Every row comes from one small tree of marks. The marks that hang from a mark follow it in brackets, in the order of their numbers. Every link used is in the known rows. Which tree was each row made from?
Known rows:
k_932[k_453[k_862] k_772[k_82 k_904]]: [ -3  10   1  -2  -9 -20   0   5   4  -4  -8  -4   6 -10  -5   0  16   7
   6  -1 -45   4   7 -14   4  16  -9  10  -4  -9  -1  -9  -2  17   5 -15
 -21  -3   1  -7   6  -4  -3]
k_986[k_82 k_904 k_932]: [ -4 -14  -4   9 -18 -13  -6   7  19   2  -1  -6   0   0   2   5   5   6
  -5  10  -4  -2   5   7  -6  24  18  -3   6  -8   1  -1   1   0   6  -6
   1  -3   2  -8 -13  -4   5]
k_772[k_904]: [ -7  -2  -3  -3  -7  -3   3   2   1   1  -3 -14   5   2   2   1   6   3
   2  -2   2  -2  -3  -9  -4   5  -4   0   6   1  -2   0  -1  14   9  -2
   8   0   5  10  -3  -6   0]
k_82[k_453[k_300 k_862 k_932] k_986]: [-10   2  11 -13  -5 -13  -7  12  10 -12 -20  -9   3  -6   1   9  13 -19
   5   6 -20 -12   6   4   2  29   3 -13   3 -13  -1   2  -1  15   6 -22
  33  12  -9  -2  11  11  -3]
k_932[k_772[k_312] k_986[k_82 k_904]]: [  5   6  -2 -10 -19 -13  -4  -3  17  10  -6 -11  -3 -13  -4  -1  13   7
   2  12 -28  -4   9 -10   0  25  17  12  12 -11 -15   5  -5   2 -10 -10
  -3  -1  -9 -14  -2   1  10]
k_312[k_772[k_82[k_453[k_300 k_932[k_986]]] k_904]]: [ -6   4   8  -6 -15 -14   2  -1   6  -1 -20 -18  -3 -10  -8   3  17 -12
   8  11 -13  -6   4 -17  -1  20   3 -14   7   5  -3  -7  -9  14   4  -1
  28   6   3  -3  -4   4   5]
k_772[k_312 k_904]: [ -1   0  -4  -4 -15  -1  10   4   8   8  -1 -13   6  -2  -4   3  10   8
   0   4   2   0   0 -13 -14  16  -2   9   6 -13   0 -10  -2  26   3  -3
   8  -2   0   3  -4  -5   3]
k_986[k_932]: [ -2  -8   0   7  -8  -2  -7   3   2  -3  -1  -5  -1   3   2   9   0   2
  -2   5  -4   0   3   8  -3   7   4   2   3  -6   4  -3   3  -4   4   0
  -2   4  -1  -7 -10   2   0]
k_300[k_453[k_82[k_986] k_862 k_904 k_932[k_772[k_312]]]]: [ -9  12   1  -5 -13 -17   3   7   1   1 -15  -5   4  -9  -8  10  16  -5
   2  10 -59 -10  14  -7  -4  29   6  -4   2 -23   2  -8  -2  27   4 -18
  19  -4  -5  -1 -19  -7  -2]
k_772[k_82[k_986[k_932]]]: [  5 -13   5   0 -10 -10  -1   4   9   7   8  -6 -12  -5  -6   2   9  -4
  -1  13   1   0  11   6  -1  15   8   6   1  -3   2  -3   2   6 -17  -2
   2   0  -5 -11  -2   2   4]
k_862[k_453[k_82 k_300 k_904 k_932[k_986]]]: [-13   3   8 -13 -13  -9   1   6  11  -4 -12 -14   2  -6  -2   4  12 -30
  -1   9 -56  -5  10   4   1  19  10  -4   3 -19  -3  -4   8  16   8   3
  29   7  -1   4   1  -1   1]
k_312[k_772]: [ -1   7   1  -1   0  -5  -2 -10   0  -1 -17  -2  -1  -7  -3   3  -1   2
   6   3  -4  -6  -3 -16   0   5  -3 -12   1   8  -2  -2 -12 -13   5   4
  -1  -2   2  -2  -7   8   3]
k_82[k_986[k_904 k_932[k_453]]]: [ -8   0   1  -6 -12 -17 -13   4  18  -6  -5 -12   5   3   0  10  16   2
   3   2 -12 -10   1   4  -2  27  -2  -7  12  -5  -7  11   2   4   5 -18
 -11   3  -5   1 -14   3   0]
k_904[k_453[k_300 k_862 k_932] k_986[k_82]]: [  1  15   5 -13  -9 -19  -1   8  17  -7 -12   6  -4  -9   3   3   6 -21
  -5  -3 -35   4  13  15   3   3  26  -2  -7 -13  -5 -10  26  15   2 -13
  35   4 -16 -11  11   3  -5]
k_904[k_453[k_82 k_862 k_932] k_986]: [ -2  35  -2  -9  -5 -15   2   8   8  -3  -4  13  -4  -5   3   7  11 -15
  -8  -4 -37  -6  17  12   0  -7  17  -3 -17 -17  -1 -11  26  12  -2 -12
  34  -1 -16  -3  -3   2 -10]
k_109[k_300[k_453[k_82 k_932]]]: [-15  12  14  -3 -11 -13   1   5   6   0 -15   1   2  -7  -5  -1  11 -15
  -1  11 -20  -2   2  10   4  17  10  -8  -3   1   3  -7   5   8  -3   2
  15   0  -2 -10 -17   4   0]
k_312[k_772[k_904]]: [ -7   5  -1  -3  -6  -8   1  -8   0   0 -19 -13   3  -5  -2   4   4   4
   7   1  -3  -7  -5 -23  -3   9  -6 -12   6   9  -4  -2 -14  -2  12   2
   6  -2   6   7 -10   3   3]
k_986[k_82]: [  5 -19   0   5  -4  -5   1   2   9   6   5  -2  -7  -5   0  -4   1   1
  -4   7   0  -2   6   7   1   8  12   1  -6  -2   3  -1   4  -2  -9   2
  -1  -5  -1  -9   2  -3   3]
k_986[k_904]: [-6 13 -4 -2 -6 -5  0  2  8 -2 -5  1  7  2  0  1  4  4  1 -2  0  0 -4 -8
 -3  8  2 -6  8  0 -6  4 -6  6 12 -8  4 -2  3  8 -5 -2  2]
k_904[k_453[k_300 k_862]]: [ -2  19   4  -7   1 -22   3   6   8 -11 -15   8   6  -7   0  -1   2 -13
   0 -11 -19   6  -1   3   1  10   1  -1  -3  -9  -3 -11  10  12  13 -14
  19  -5  -6  -5  19   3  -5]
k_932[k_772 k_986[k_82[k_453[k_300 k_862]] k_904]]: [ -3   8   4 -13 -12 -19 -11   2  17  -5 -18 -11   1 -14   0  -2  14  -4
   5   5 -32  -7   6  -5   9  27  16   0  14  -5 -16  10  -6  -1   2 -19
   9   6  -7 -13  12   5   5]
k_772[k_82 k_312 k_904[k_453[k_300]]]: [  6   7   4  -5 -20 -20  19   9  17   9  -3  -6   2 -10 -11  -3  20  -8
  -1   3  -2  11   5  -8 -12  24   1  15   2 -14   2 -23   8  44  -3  -1
  19  -8  -1 -11   7  -9   5]
k_772[k_82[k_453] k_312]: [ 12  -2   2   4 -12  -3   9  12  16   9   7   5  -3  -9 -13   0  20   1
  -2   9  13   2   9  -1 -10  18   1  10  -3 -17   7 -15   3  25 -18  -1
   2  -1  -3 -20  -2  -2   3]
k_453[k_300 k_862]: [ -2  10   7 -11   0  -7   3   5   1  -7 -16   2   1  -9   2  -4  -8 -14
   1   0 -24   7   1  -4   1   9  10   0   2  -7  -3 -10  -6   6  12 -13
  23   6  -6  -1  31   6   1]
k_453[k_82[k_986[k_904 k_932[k_772]]] k_862]: [ -9  19   0  -5 -10 -19  -3   6   8   3 -10  -1  -4 -11   3   4   7  -2
  -2  11 -36 -14  13  -5  -1  25  12   0  -4 -15  -3  -3  -9  -3   1 -19
  14  -3 -11  -2   5   7   0]
k_932[k_453[k_300 k_862 k_904] k_772[k_82] k_986]: [ -2   6   9 -21 -11 -21  -5   1   5  -6 -18 -12   2 -16  -6  -5  15 -12
   8   2 -70   7  11 -10  10  19   5   5   6  -7 -16  -1  -1  10   3 -23
  -3   9  -7  -6  24   4   4]
k_772[k_904[k_453]]: [ -7   6  -3  -2  -6 -16   4   4   6  -4  -5  -9  10   3   0   3  12   2
   1 -11   2  -1  -4  -3  -4   8  -9  -1   3  -2  -2  -3  10  20  12  -5
   8  -8   4   7  -8  -7  -5]

Write each row's tree:
[ -9  18  -3  -3  -8 -12  -5   7   3 -10  -6  -1   7   0  -4  11   8  -4
   0  -1 -42  -1   9   5  -2  14  12 -11  14 -15  -4  -3   7  25  13 -24
  28   0  -7   5 -17  -8  -6] => k_300[k_453[k_862 k_932[k_986[k_904]]]]
[ -8  27   3  -1 -22 -21  -4   7  17  -6 -21  -1   8 -10  -2   8  16  -3
   2   9 -52  -1   6  -9  -5  37   6   7   6 -23  -2 -12  -6  10  16 -17
  -8   3  -5 -15   3   3   3] => k_986[k_904 k_932[k_453[k_82 k_300 k_862] k_772[k_312]]]
[-11  29  -3   2 -11 -20   4   6   9  -3  -6   7   7   2  -1   6  13  -8
  -3  -1 -19  -5   2   1  -4  14   3 -10  -6  -9   1  -5   8  16  12  -8
  22 -10   2   5 -14  -6  -2] => k_986[k_904[k_453[k_82 k_932]]]
[-10  27  12  -5 -10 -13   6   3 -10  -2 -24   3  -6 -15   3   1  -1 -26
  -1  19 -69  -2  13  -7   5  17  16   2 -13 -16   5 -19  -9   7   9  -6
  36   6  -6  -8  23   7   2] => k_453[k_82 k_300 k_862 k_932[k_772]]
[ -3  10   0  -3  -9 -28   3   9  24  -4 -12   5   5  -8   1  -4   6  -6
  -4  -4 -16   3   1   2  -1  25  15  -6   0  -9  -5  -6   5  13  13 -17
  18 -10  -3  -5  12  -4   0] => k_986[k_82 k_904[k_453[k_300 k_862]]]
[ -8  28   1  -2 -13 -19   1   7   7  -1 -12   2   2 -10  -7  10  17  -5
   1  11 -52 -11  14  -5  -3  31   9  -1   5 -22   2  -8  -2  27   2 -18
  19  -6  -9  -7 -19  -6  -2] => k_300[k_453[k_82[k_986[k_904]] k_862 k_932[k_772[k_312]]]]
[ -6 -18   5   5 -17 -19 -10  11  16  -7 -20 -15   2 -10   2   6  12  -1
   2   9 -22  -5   6   2   2  35  10   4   7 -13   3  -5  -2   5   9 -10
   2   6   0 -23   5   2   1] => k_986[k_82[k_453[k_300 k_862]] k_932[k_772[k_904]]]
[ -3 -22  -1   7 -14 -20 -11   6  11  -4 -10  -8   3  -6   1   8   8  10
   1   6 -48  -1  10   3   1  25   6   2  -5 -16   2  -4   4  -5   6 -14
 -25  -1  -1 -15  -6   0  -1] => k_986[k_82 k_932[k_453[k_862 k_904] k_772]]
[-18  14  11 -14 -14 -12   1   8   8  -2 -21  -1   5  -9  -3   0  10 -13
  -2   6 -36   1   5   5   2  12  17 -11  -3  -4  -3  -7   8  11   3 -11
  26   4  -6   0 -12   6  -2] => k_109[k_300[k_453[k_82 k_862 k_904[k_986] k_932]]]
[  2   7   5 -20 -14 -14  -2   3  17  -3 -24  -5   7 -17  -4   0  16  -4
   6   0 -59   5   7 -13   1  21   5  10   3 -18 -11  -6   2  13   6 -18
 -15   9 -10 -12  17   5   3] => k_932[k_453[k_300 k_862 k_904[k_986[k_82]]] k_772[k_312]]
[ -2  -8   7 -17  -9  -7  -4   3  16  -5 -12 -10   4  -5  -1  -4  15 -14
   3  -4 -28   2   2   3   4   8   6  -7   5  -1 -10   5  13  10   5  -8
  -7  11  -2   0  10  -1   1] => k_932[k_453[k_300 k_904[k_986[k_82]]]]
[  6   0   7  -7 -23 -17   4   8  25   9   0  -7  -4 -10 -11   3  21  -6
   0  15 -11   3  10  -2 -10  37   9  11   8 -17  -2 -11   0  26 -11 -10
   0   2  -8 -16   1   1   8] => k_772[k_82[k_986[k_904 k_932[k_453[k_300]]]] k_312]
[  6  23   3 -14 -17 -18   8   4  14   4 -13  -2   0 -16  -8   0  18  -3
   4   1 -26   9   9 -16  -1  15   5  22   6 -13  -7 -16   4  28  -4  -6
   7   0  -8 -17   9   0   3] => k_932[k_772[k_82 k_312 k_904[k_453[k_300 k_862] k_986]]]
[ -9  13  11  -9 -11 -17  -7   4  25  -5 -16  -8   0 -11  -2   4  17 -20
   3   7 -34 -11   5   0   6  33   4   7  13 -13  -4   2  -1   6   3   4
  -1   2  -4 -14   1   3   1] => k_862[k_453[k_82[k_986[k_904 k_932[k_772]]] k_300]]
[ -7   6   8 -10 -20 -13  12   6  -6   0 -26  -5   4 -13  -6   5   0 -15
   4  17 -66  14  10 -20  -5  25  10   5  -4 -22   1 -23 -13  25  15 -13
  32   7  -1  -1  19   5   8] => k_453[k_300 k_862 k_904 k_932[k_772[k_82 k_312]]]
[ -5  10   8  -9 -15  -8   1   0  10  -2 -22 -12  -3 -11  -7   4  18 -13
   7   8  -7  -4   4 -17   0  11   5 -12   7   6  -4  -7  -4  15   3   2
  25  10   1  -5  -7   5   4] => k_312[k_772[k_82[k_453[k_300 k_932]] k_904[k_986]]]
[  0  44   7 -16 -13 -18   4   5  10  -3 -20  10  -4 -15  -1   5  14 -24
  -2   2 -54  -1  16   2   2   7  19   8  -9 -20  -5 -16  18  17   0  -9
  34   4 -18 -15  10   6  -4] => k_904[k_453[k_82 k_300 k_862 k_932[k_772[k_312]]] k_986]
[ 11  -7   5  -4 -12  -8   6  11  22  11   6  -2  -6 -11 -13   1  25  -1
   1  11  15  -5  11   0  -8  27   1   9   0 -16   3  -7   2  24 -25  -6
   3  -1  -9 -19  -2   2   4] => k_772[k_82[k_453 k_986] k_312]
[  4   7   4 -11 -10 -20  -7   9  25  -7 -11   3  -5 -10   3   4   6 -14
  -6  -6 -22   4  12  19   2   7  26   3   1 -13  -6  -8  26   6   1 -13
  20   4 -17 -19  11   4  -5] => k_904[k_453[k_300 k_862] k_986[k_82 k_932]]
[ -2   3   2 -14 -12 -27  -4   0  11  -1 -15 -18  -1 -14   2  -3  11  -5
   4   0 -40  -3   8  -4   9  22  12   8   8  -4 -15   2   5   7   1 -14
  13  -1  -7 -10  13   1   3] => k_932[k_772[k_904[k_453[k_300 k_862]]] k_986[k_82]]
[  3   6  -1 -12 -23 -18   5  12  27   3 -10 -11   3 -10  -1   5  15  -3
  -4  -1 -15   3  10   2 -12  22  19  12   6 -24  -5 -16  19  30   4 -13
  24   2 -14 -12   4  -2  -1] => k_772[k_312 k_904[k_453[k_300 k_862] k_986[k_82 k_932]]]
[ -4  23  -3 -11  -8 -17  -3   1  12   0  -1  -3   1  -3  -1  -1  14  -7
  -2  -3 -16  -8   5   4   1  10  11  -6   5  -3 -13   7   9   5   0 -13
  20  -4  -8   4  -3  -2   0] => k_932[k_986[k_904[k_453[k_82]]]]
[ -9   2   2  -3 -10 -17  -1   6  -2  -6 -13  -4   6  -5  -9  10  12  -2
   5   5 -51   1  10  -6   0  21   2  -5   8 -13   1  -6  -2  26   8 -19
  13  -2   0   1 -19  -7  -3] => k_300[k_453[k_862 k_904 k_932[k_772[k_82[k_986]]]]]
[ -3   1   2   2  -9 -12   3  -1   7   0 -15 -10   1  -9  -8   2  16   2
   7   4   7  -6   0 -20  -3  15  -7 -12   3   6   1  -7 -11   9   2   1
   7  -2   7  -4 -10   1   3] => k_312[k_772[k_82[k_453] k_904]]
[ -1  -2   5  -6  -6 -15  -3   5   6  -1 -12  -4   0 -12  -7   1  16   3
   8   5 -19  -4   7 -12   6  20  -6   4   1  -4  -3   2 -10   6  -7 -12
  -6   0  -2 -10   2   5   2] => k_932[k_772[k_82[k_453[k_862 k_904] k_986]]]
[ -5   5   6   0  -9 -16 -13   3   4 -14 -19  -4   5  -6   1   8   5  -3
   5   2 -46   3   4   1   5  20  -1   6   5 -12  -1  -7  -1  -2  14 -12
 -18   8  -4 -17   6   6  -2] => k_986[k_932[k_453[k_300 k_862] k_772]]
[-12  14   0   2  -9 -14   2   7  -6  -5 -15   1   6  -6  -5   8  10  -6
   1   6 -61  -4  10  -5  -1  17   5  -8   0 -18   5 -10  -1  21  13 -13
  18  -4   1   1 -18 -10  -4] => k_300[k_453[k_82 k_862 k_904 k_932[k_772]]]
[  8 -10   1   1 -14  -3  11  13  15   9   3   0   2  -8 -13   1  21   2
   0   8   7   4   7  -6 -12  20  -1   6  -2 -17   6 -13   1  27 -12  -4
   4  -1   0 -12  -4  -4   4] => k_772[k_82[k_453[k_904]] k_312]
[  4   6  -1 -15 -15 -18  -1   3   9   3  -6  -8   3 -15 -10   0  20   5
   5   5 -64   4  15 -13  -1  21   2  12   0 -21 -12  -7   1  15  -7 -24
 -14   1 -11  -8   8   2   3] => k_932[k_453[k_862 k_904] k_772[k_82 k_312] k_986]
[ -9  15   5 -13  -9 -23  -3   2  15  -6 -14  -7   4  -1   0   6  13 -13
   4  -1 -12  -6  -1   0   1  25   1  -9   9  -1  -9   6   3  15   8 -15
  21  -1  -4   5  -4   3   1] => k_82[k_986[k_904[k_453[k_300 k_932]]]]
